Each row was made from one path, in order. Every step used is in the known rows, and no mark comes twice. Write each row's path.
Known rows
t w k b: [ -4   3  -2   9  -7   6  18  -3   4  -5  -5  -7 -12   1  14 -12  13  -3
   1   2   8  -7   1  -5  -1   2  15  14  -3   0  -1   5   5   3   8 -14
   3   5   2   3   4   9 -20  -4  -4   9  40   5   4  -2  -1   6   3  -4
   7  -1   4  18   8   0  -7  -5   4  20 -20  -4   6  -5  11   2   6  10
 -10  -5 -19]
w u t: [  0   1   9  -5   1  -1   2   4   6  -4  -3   6  -3   4   6  -7   5   2
  -3  -7 -15   8   5   0  -2   4   4   7  -4   2   4  -1  -2   1 -10   4
   2  -1 -11   1  -2  -9  -5  -6   1   9  39  16  -4   7   3  -8  -2   3
  -3   5   3   8  -6   5   6 -13  -1  14  -4   8   7   6   0  -6  -6  -6
   3  -3  -9]
w k b j t: [ -4  -2   0   6   3   5   9  -2   6   1 -11  -5 -10  -9  11 -16   9  -4
   6   9 -10  -8  -1  -9  -2   4   8  10 -10  -2   1   2   2  -1   1   4
   3   5   2  -5   4   3 -27  -6  -8   5  30   0  -2   5  -2  -5  -3   7
   8   5  10  18   1  13   2 -11   5  22 -17  10   9  -1  16   1  -3  10
 -13 -19 -24]
k b j u t w: [ -9  -3   9  -1  -8  -1  19  -7  11   0  -6  -1 -11   2  10 -22   4   5
  11   6   0  -6  -1  -8  -2   1  17  15  -8  -1  -2  -5   1  -5   6  13
  14   6  -7   2   2 -13 -18  -3  -4  11  58   2   5   9   0  -4  -2   8
   0   7  10  11   5  16   0 -10   4  16 -15   8   1   0  18  -1  -1   5
   2 -14   0]
j t: [ -2  -3   0   0   2   1  -2   2   3   1   4   2  -1   0  13 -11   2   0
  -1   8  -8  -1  -2  -1   0   0   1   4  -5  -1   4   1  -3  -2   0   3
  -2  -2   2  -3  -1  -5  -2   1   1   6   9  -5   0   2  -1  -5   5   1
  -3   4   4   4  -1   8   4 -11   2  13   1  -4   0  -1   3  -2  -6   3
  -8  -3  -6]
w k: [  0   3  -4   4   0   6   4   2  -1  -2  -5  -2  -4  -2   9   0   6  -4
   3   1  -5  -2   2  -1   1   3   6   4  -4   3   3   2   5   2  -1 -12
  -2   0  -3  -2   1   9  -8  -3  -2   0   3   9  -5  -3   1   0   0   0
   8  -1   1  15  -2  -7  -2  -2   1   7  -8  -1   5   1   2  -1   0  -1
  -3   0 -15]
u t: [-2  0  6 -1  2 -2  3  4  1  2 -3  4  0  4 -2 -8  4  3  3  1 -7  3  5  2
 -3  1  5  5 -3  1  4 -1 -7 -2  0 -5  4 -4 -4  1  0 -6 -4  0 -5  5 18  0
 -2  3  1 -5  0  5  0  6  2  7 -4  3  8 -9 -2  5  1 -2  6  3  0 -5 -5 -2
 -3  0 -4]
t u b j: [ -6   2   4  -5  -1   0  12   0   4  -3  -4  -1  -3  -1 -11   3  -4  11
   7   4   2 -17   5  -1  -1   3   7  14  -2   5   0   2  17  -8  -2  12
  13   5 -15   7   1 -11 -16  -2   1  -4  31   5   2  12   0  -3  -4   5
   5  10   6   4   2   0  -7  -5  -1  -7  -7  20  -3   6  10  -5   2   4
  12 -14   5]
w t b j: [  0   2   3   4   2  -1   2   0   6  -6  -5  -1   0   3  -4   2   5  -3
   5   3  -8  -4   1  -6  -3   3   4  15  -1   3   3   3   8  -7   0  14
   5   3  -7  -4   0 -14 -19   1  -5  -3  33   5  -1   8  -5  -4  -8   3
   5   1   5  11  -1   8   8 -10  -3  12 -14  21   4   5  14  -1  -1   9
  -6 -13  -5]
k b j: [ -2  -1   4   3   3  -1   8  -6   4   3  -9  -3  -4  -4  -8  -7   2   0
   4   3   5   0  -2  -9  -1   0   1   5   1  -1  -5  -2   2  -2   2   7
   7   7   0   1   4   2 -14  -2  -8  -3  12  -5   1   6  -3  -3  -6   6
   6   5   6   1   4  15  -1   0   4   5 -12  14   0   0  10   4   6   8
  -8 -15   2]
t b j u: [ -5  -1   3  -4  -4  -1   8  -7  -1  -2   1  -1   1  -2   4   0   2   4
  12   6   4 -11  -2  -4   4   5   8  10  -5   4  -2  -1  18  -4   0  21
   9  11 -11  -3   0 -21  -7  -3   1   0  23   4   3  10  -2  -6  -5   5
  -3   2   6  11   4   8  -3  -3  -2   4  -6  15  -2   0  14  -1   2   1
   2 -13   4]
w u b t: [ -1   1   8  -1   0   2  -3   2   7 -14  -2   1   0   6  14 -11   3   2
  -5  -4  -9  -8   5  -2  -1   4   4  13  -1   7   4   2   6   8  -9  16
  10   3  -6   5  -1 -17  -9 -11   2   1  54  14  -1  10   5  -5  -1  -1
   1   9   5   4  -5  17   1 -18  -2   8 -17  22   1   2   6  -7  -8   1
  11 -11  -6]
b t: [ -3   0   1   4   4   6  -4   2   2  -6  -1  -1   2   3   5 -11   4  -1
   0   1  -6 -10  -2  -1  -2  -2  -1   4   0   5   1  -2  -5   1  -5  10
   6  -1  -1   1   0  -7  -2  -4  -2  -1  21  -3  -1   3   4  -2  -1   2
   1   3   3   5  -6  13  10  -7   2   6  -8   8   2   0   0  -5 -10   2
   9  -1  -1]
u b: [ -3   1   3  -1   1  -3   2   0   2  -2   0   1   1   3  -3  -2   1   5
   0  -1   9  -2   7  -1  -1   1   4   6   2   2   3   5   3   7   5   1
   6   2  -3   4   0  -5 -10   0  -4  -3  14  -2   2   4  -1  -1   2  -2
   7   6   1   3  -1   1  -5  -5  -5  -6   1   7  -1   0  12  -1   5  -1
  -5  -6   0]
k b: [ -2  -1   1   1  -1   0   5  -5   0   0  -8  -2  -3  -1   4 -14   5  -1
  -4   2  10  11   1  -6  -2   2   4   5   1   0  -5   2  -5   4   8   4
   4   6   3   1   3   4  -7   0  -5   5   9  -3   5   2  -2   2   1   0
   2   2   3  -7   4  16  -3   0   1   5  -3   4  -2  -4   7   3   4   5
  -9  -5  -1]
k b t w u: [ -4   1   6   4  -6   5   9  -2  12 -11  -2  -3  -8   7  28 -19   8  -3
  -4  -1  -2  -9  -5  -7  -3   2  10  17   0   5  -2  -1   2   2   0  14
   9   3   1   5   1  -9 -13  -9   3  12  75  12   5   7   3   0   0  -4
  -1  -1   7   3   3  21   2 -13   5  24 -26  13   0  -3   8  -5  -5  10
   7  -9  -8]
j u t w: [ -7  -1   6  -5  -9   1  11   0   7  -3   3   4  -6   6  18 -14   3   6
   8   4  -1  -6  -2  -1   1   1  16  11  -8   2   4  -2   1  -2   3   4
   9  -1  -9   2  -1 -15  -1  -1   1  14  46   6   3   4   2  -2   4   3
  -5   2   5  13   2   1   0 -12   2  13  -4  -6  -3   1   7  -6  -5  -3
   6   1  -3]
u b j t w k: [ -8   1   3  10  -2   5  14   2  11  -4   1  -2 -10  -2  12  -8   6   4
  12  10  -9 -33   4  -3   0   0  17  17  -8  -3  11   4  14   0   2  -7
   9   2  -3   3   3  -6 -33  -2  -4   1  55   0  -1   9   1  -2   3   3
  10   5   8  33   1  -5  -5 -20   0  23 -27  10   9   2  23  -3   0  10
 -11 -16 -22]

Which path is each row?
[ -6   2   6   2  -4  -1  11   3   9   0   2   3  -4   8   5  -9   7   3
   3   2  -6  -8   2   1  -3  -3  12  10  -2  -3   6  -1  -4  -2   3  -9
   6  -7  -3   5   0  -7  -9   3   0   7  39   2   1   2   0   1   0   1
  -2   1   1  10  -2  -5   5 -12   1  12  -8  -7   2   2   3  -5  -3   3
  -3   3  -6] -> u t w
[ -7   5   4   7  -5   4  18   0   8  -3  -9  -4 -12   6  15 -16  20  -1
   4   2  -1  -8   8  -6  -4   2  22  18  -4   0   3   5  -6  -1   6 -17
   8  -2  -3   3   4   4 -27  -1  -9  14  56   6   2   0  -1   0   0   2
   7   5   5  23   1   5   2 -13   3  24 -17  -7  11  -2  15  -1   0   7
 -11  -3 -25] -> u t w k b
[ -4   4  -1  12  -3  12   9   4   7  -9  -1  -5  -9   5  18  -8  12  -3
   9   4 -13 -26  -2  -4  -2  -1  12  12  -4   8   5   3   3  -1  -2  -7
   6  -3  -5   1   1  -2 -13  -5  -1   4  52   6   0  -1   5   1   2  -2
   4  -4   4  24  -1  -2   5 -14   6  23 -24  -1   9  -4   5  -4  -8   7
   8  -2 -17] -> b t w k
[ -2   2   5   4  -6   6   4   3  12 -11   3  -2  -8   6  29 -10   3  -2
   1  -2 -16 -17  -7  -3  -2   0   5  12  -1   7   2  -1   7  -2  -9   9
   7  -2  -4   3  -3 -11  -4  -7   7   9  65  14   0   5   6   3  -1  -4
  -7  -6   5  10   0   7   6 -14   4  25 -21  10   3   0   2  -7 -10   5
  18  -4  -7] -> b t w u
[  0   2  -1  -5  -1   4   0   7   2 -10  -7   0  -4   6  14   0   0   2
  -2   2  -5   4   0   0  -4   4   5  14  -2   7   0   5   6  -6  -2  11
   4  -2 -10  -2  -4  -2  -1  -4   5  11  23  16   2   3  -1  -4  -1  -2
  -6   5   4  -4  -1  -2   4 -10   3   8  -4   6  -2   9   2  -9  -7   4
  11  -1  -8] -> w t u
[ -4  -3   3   2   4   0   1   1   7   5   1   0  -2  -6  -1 -10  -3   1
   9  11 -17  -9  -5  -3   0  -3  -1   1  -6  -4   4  -2   3  -8  -4  13
   2   0   3  -3   0  -8  -9   1  -2  -1  10  -3  -3   7   0  -4  -2   7
  -1   3   7   8  -1   8   8 -10   2  13  -7  10   2   4  10  -1  -5   4
  -5 -14  -4] -> b j t
[ -3   0   6   5  -5   0   9   1  15  -1   6   1 -11  -2  19  -6   0   4
  14   6 -22 -18  -7  -5   1  -2   5   9  -8  -4   5  -2  12  -6  -6  12
   5  -2  -2   1  -1 -11 -17  -6   7   9  53   9  -3  10   2  -4   0   1
  -6  -1   7  12   2   1   2 -17   5  24 -22  16   5   2   9  -5  -4   7
   5 -16  -8] -> b j t w u
[ -8   2   4   1 -11   5  20  -4   8  -6  -9  -3 -13   6  29 -28  11   4
   5   5   4  -1   3  -7  -1   6  27  18 -11   4  -1   5   1   7   6  -3
  11   5 -10   0   2  -3 -19  -5  -4  19  61  10   5   2   1  -1   4   2
   1   4   8  23   5  12  -3 -14   5  25 -14  -6   6  -2  16  -5   0   2
  -7  -3 -19] -> j u t w k b
[ -6   2   1  12  -3   7  12   3  10  -1   1  -5 -12  -3  13  -9   6   1
  15  11 -19 -26  -3  -3   0  -1  13   8 -12  -4   9   1  12  -7  -2  -8
   5  -2  -5  -2   1  -3 -21  -1   0   3  42   3  -4   3   2  -2   2   2
   7  -3   7  27   2  -8   3 -13   6  28 -25   3  11  -1  13  -2  -3  10
  -9 -14 -21] -> b j t w k
[ -4   2  10   3  -6  -1  14   0  15  -5   4   0  -9   1   5   4  -2   7
   7  -3  -3 -21   1  -4   1   1   9  13  -1  -3   3   1  21   1  -4   6
  11   4 -10   8   2 -12 -21  -6   3  -2  54  11  -2  12   1  -2  -3  -1
   5   4   4  11   2  -5  -9 -10  -1   7 -25  24   5   2  15  -3   5   5
   4 -17  -3] -> t w u b j
[ -3   0   6   2   2  -3   5   0   6   0  -4   0   0  -4 -12   3  -3   5
   9   1   3 -13   4  -2   0   0   2   5  -1  -2   1   1   9  -1  -1   5
   8   3  -3   5   2  -7 -18  -2  -8 -11  17  -2  -3   9  -2  -4  -4   6
  11  11   4   5  -1   3  -5  -6  -4  -5 -10  19   1   1  15   2   7   4
  -1 -16   1] -> u b j
[ -4  -4   6  -4  -1  -1   7  -2   4   1  -5   5  -3  -2   2 -14  -3   9
  14   5 -10  -1  -1  -4   1   2   6   5 -10   0   1  -7   2  -7  -6  16
  10   5 -11  -2   0 -17  -6  -4  -4   2  26   8  -6  10   2 -10  -4  12
   1   8   7  11  -2   9   4  -9   1   7  -3  10   1   5   5  -3  -5  -6
   7 -10   1] -> b j u t
[ -7   2   2   0  -8   7  16   1   7  -6  -1   0 -12   5  25 -16   8   4
  10   4  -8  -8   2  -1   2   5  22  14 -11   2   6   2   3   2   0  -7
   7   1 -13   1   0  -9 -12  -5  -1  15  57  13  -3   1   3  -2   4   2
   0   2   5  30   0  -4  -1 -16   3  22  -8  -9   7   0   9  -6  -5  -3
   2   0 -16] -> j u t w k
[ -5   0   2  -1  -1  -1  -1   0   1  -2   5   1   4   3  14  -7  13   1
   2  10  -4  -3   3   0   0   3   7  12  -5   4   6   6   4  -3   5   7
   4   0   0  -3  -2 -14 -10   5   0   6  26  -3   6   5  -4  -1   2   0
  -4   1   4   8   0   9   4 -13  -4  12   3   0  -3  -2  11  -2  -3   5
 -16  -3 -11] -> j t b
[ -5   2   8   2   3  -4   7  -1   6   3  -5   2   4   2 -14  -1  10   3
   7   3 -11 -13   7  -3  -3   1   8  12  -3   2   6  -1   4  -7   0   4
  15   1  -7   4   1 -18 -18   5  -7  -3  32  -1  -2  12  -3  -6 -11   9
   4   6   5  20  -5   8   8 -11  -5   6  -9  12   6   4  11  -2  -1   4
  -7  -9  -6] -> u t b j
[ -7  -3   1  -4   1   1   9  -2   5   0  -7  -2  -8  -1   7 -18   3   3
   5  12  -3  -8  -4  -8  -2   2   8  14  -6   3  -5   0   7 -10   2  21
  11   6 -10   0   0  -7 -15  -4   1  11  38   5   5  10  -1  -6  -1   7
  -5   5  12  -4   5  21   1 -11   6  12  -8  13  -5   3  13  -4  -3  10
  -3 -18  -8] -> k b j t u
[ -6  -3   5   0   2  -2   0   2   7   2  -1   1   0  -3  -4  -8  -2   6
   8  10  -5 -14   2  -4  -1   0   5   7  -5  -3   8   0   7  -1   2   9
   9   2   0   3   1 -12 -20   1  -6  -3  29  -6  -1  11  -2  -7  -2   7
   6  10   8  10  -3  10   0 -15  -3   7 -10  16  -1   4  16  -2  -1   7
  -9 -18  -2] -> u b j t
[ -1   0   5  -2  -3   3   5  -1   6  -9  -5   0  -2   2   9  -4  -1  -1
   5   5  -5   1  -4  -8   0   6  10  16  -8   5   0   3  11  -5   0  25
   6   7 -12  -8  -3 -20 -13  -4   0   2  34   8   2  10  -4  -6  -6   2
   0   5   8  11   2   9   2  -9   0  13 -13  23  -2   5  19  -4  -3   5
   1 -13  -3] -> w t b j u
[ -3   4  10  -6  -4  -1   5   0   4  -7   0   3   0   9   9  -2  14   4
  -1  -4 -12   2  10   0  -1   7  10  17  -2   6   5   2   5   0  -4   6
   9   1 -13   2  -3 -21 -10   1   2   9  52  16   0   9  -1  -8  -5   0
  -5   5   4  13  -5   6   2 -15  -5  17  -5  10   4   3   8  -9  -4  -1
  -5  -5 -10] -> w u t b
[  0   1   2   2   1  -1  -1   3   4  -8  -2   0   0   7   7   1   9  -5
  -4  -1  -1   2   2  -3  -2   5   9  13   0   7   5   7   4   0   4   6
   3   1  -6  -4  -3 -11 -10   3  -1   5  24   8   4   5  -5  -1  -3  -4
   0   3   3   5  -1   6   4  -8  -4  16  -5   8   3   2  11  -3   1   7
 -11  -2  -9] -> w t b
[ -5  -1   8   5  -4   0  12  -4  15  -2  -1  -2 -13  -2  23 -16   4   1
   7   6 -12 -11  -6  -9  -1   1  10  14  -7  -4   1  -1   9  -5   0  15
   7   4   2   2   1  -8 -23  -6   3  12  66   8   5  10  -1  -4   1   2
  -2   0  10   8   6  16  -2 -15   6  30 -23  17   1   0  19  -3  -1  12
  -7 -21 -10] -> k b j t w u
[ -5   4  -3   3  -2  13   9   1   1 -11 -15  -7  -9   4  15 -18  13  -1
  -2   4  -2 -10   2  -6  -2   7  14  21  -3  13  -5   5   4   2  -2   8
  13   5 -12   2   2  -1 -14  -9  -1  11  60  12   4   4   2  -2  -2   2
   3   5  10   7   1  18   3 -12   7  17 -18   7   4   1   4  -8  -8   8
   9  -6 -20] -> w k b t u
[ -5  -5   4   4   3  -1   3  -4   6   5  -6   0  -4  -5   4 -19   3  -3
   5  10  -7   0  -4  -9  -1   0   2   7  -6  -5   0  -1  -1  -4   2  18
   5   6   4  -3   2  -4 -20  -3  -5   2  21  -9   2   8  -4  -5  -2   7
   3   6   9   4   1  21   5 -10   4  17 -11  12  -1   0  17   0  -2   9
 -11 -17  -5] -> k b j t
[ -3   2   2  -8  -1   1   3   7   4 -11  -6   2  -4   8   7  -2   2   4
  -2   3   2  -1   6  -2  -4   5  13  19  -1   9   4   9   8   0   2  10
   7   0 -14   3  -4  -9 -12  -4   2   7  40  15   5   7  -2  -3   1  -2
   1   9   6  -2  -1   4  -2 -15  -3   1  -8  14  -5   9  11 -11  -3   5
   4  -6  -5] -> w t u b
[ -5   1   8  -1  -6  -2   6   1  13  -8  10   2  -6   5  28 -10   4   7
   1   1  -4  -8   0  -2   0   2  14  16  -5   0   8   5  11   3  -1   9
   7   1  -2   6  -2 -12 -17  -4   7  14  63  11   4   8   0  -1   8  -4
  -4   4   6  11   2   1  -7 -22  -1  24 -13   8  -2  -1  16  -6  -1   7
  -7 -12 -12] -> j t w u b
[ -6   0  -1  -6  -2   4   2   4   1  -5   3   1  -5   2  19 -10   3   4
   3   9  -7  -4  -3   1   0   3   7  10  -7   6   2   1   7  -4   0  11
   6   0  -8  -3  -3  -8   1   0   8  12  29   8   5   5   0  -4   5   2
 -13   3   6  -3   1   5   3 -10   2   7   5  -2  -4   2   5  -8 -10   3
   2  -3  -5] -> j t u
[ -5   3   3  -9  -4  -1   9   2   1  -7  -2   1  -2   6   1   1   4  11
  -1   1   9  -6   7   1  -1   5  11  12   0   8   0   6  12   1   3   6
  13   5 -15   8  -1 -10  -8  -1   4   4  34   7   6   8   0  -2   1   0
  -2  10   4  -2   2   0  -9  -8  -2 -10   3   7  -8   2   6  -7   0   2
   4  -4   2] -> t u b
[ -3  -4   3  -5  -2  -1   7  -5   1   0  -2   0  -4  -5   4  -2 -11   5
   9   5  -3  -9  -6  -6   4   2   2   0  -7   0  -3  -6   8  -2  -5  19
   4   8  -7  -3   0 -11   0  -4   0  -2   5   4  -2   7   3  -5  -3   6
  -2   0   5   6   3   5  -1   0   4   1  -7  14  -2   1   5   0  -1  -3
  10 -12   5] -> b j u
[ -3   3  11  -1  -1  -3   9   0  10  -3  -3   3  -2   2  -2   4  11   3
   6  -2 -17  -8   5  -2  -1   6   6  16  -3   3   5  -2  10  -6  -9  10
  13   2 -14   2   0 -23 -20  -2  -2   3  52  14  -4  14  -1 -10  -9   6
   0   7   7  19  -4   9   4 -14  -5  17 -15  20   7   6  10  -7  -4   1
  -1 -14  -8] -> w u t b j
[ -7  -2  10  -1  -8  -2  15  -1  11   0   1   2  -8   3  10 -15  -4   9
  17   7  -9 -14  -2  -3   0  -2  14  10  -8  -2   3  -5   5  -8  -2  12
  12  -1  -9   2   0 -16  -9  -3  -1   8  45   3   0   9   3  -5  -2   9
  -3   4   7  18   1   1   2 -12   4  15 -14   5   3   4  11  -4  -6  -1
   9  -9   2] -> b j u t w
[ -4  -5   3  -3  -4  -1  10  -9   3  -1 -10  -2  -6  -6   4 -16  -8   2
   6   4  10   3  -5 -10   2   3   6   6  -7  -1  -8  -4   5  -3   2  22
   6  12  -5  -2   2  -6 -10  -6  -4   3  17   0   4   8  -1  -6  -2   7
   2   5   8   0   7  18  -4  -2   4   6  -7  15  -5  -1  13   1   4   2
   2 -15   2] -> k b j u
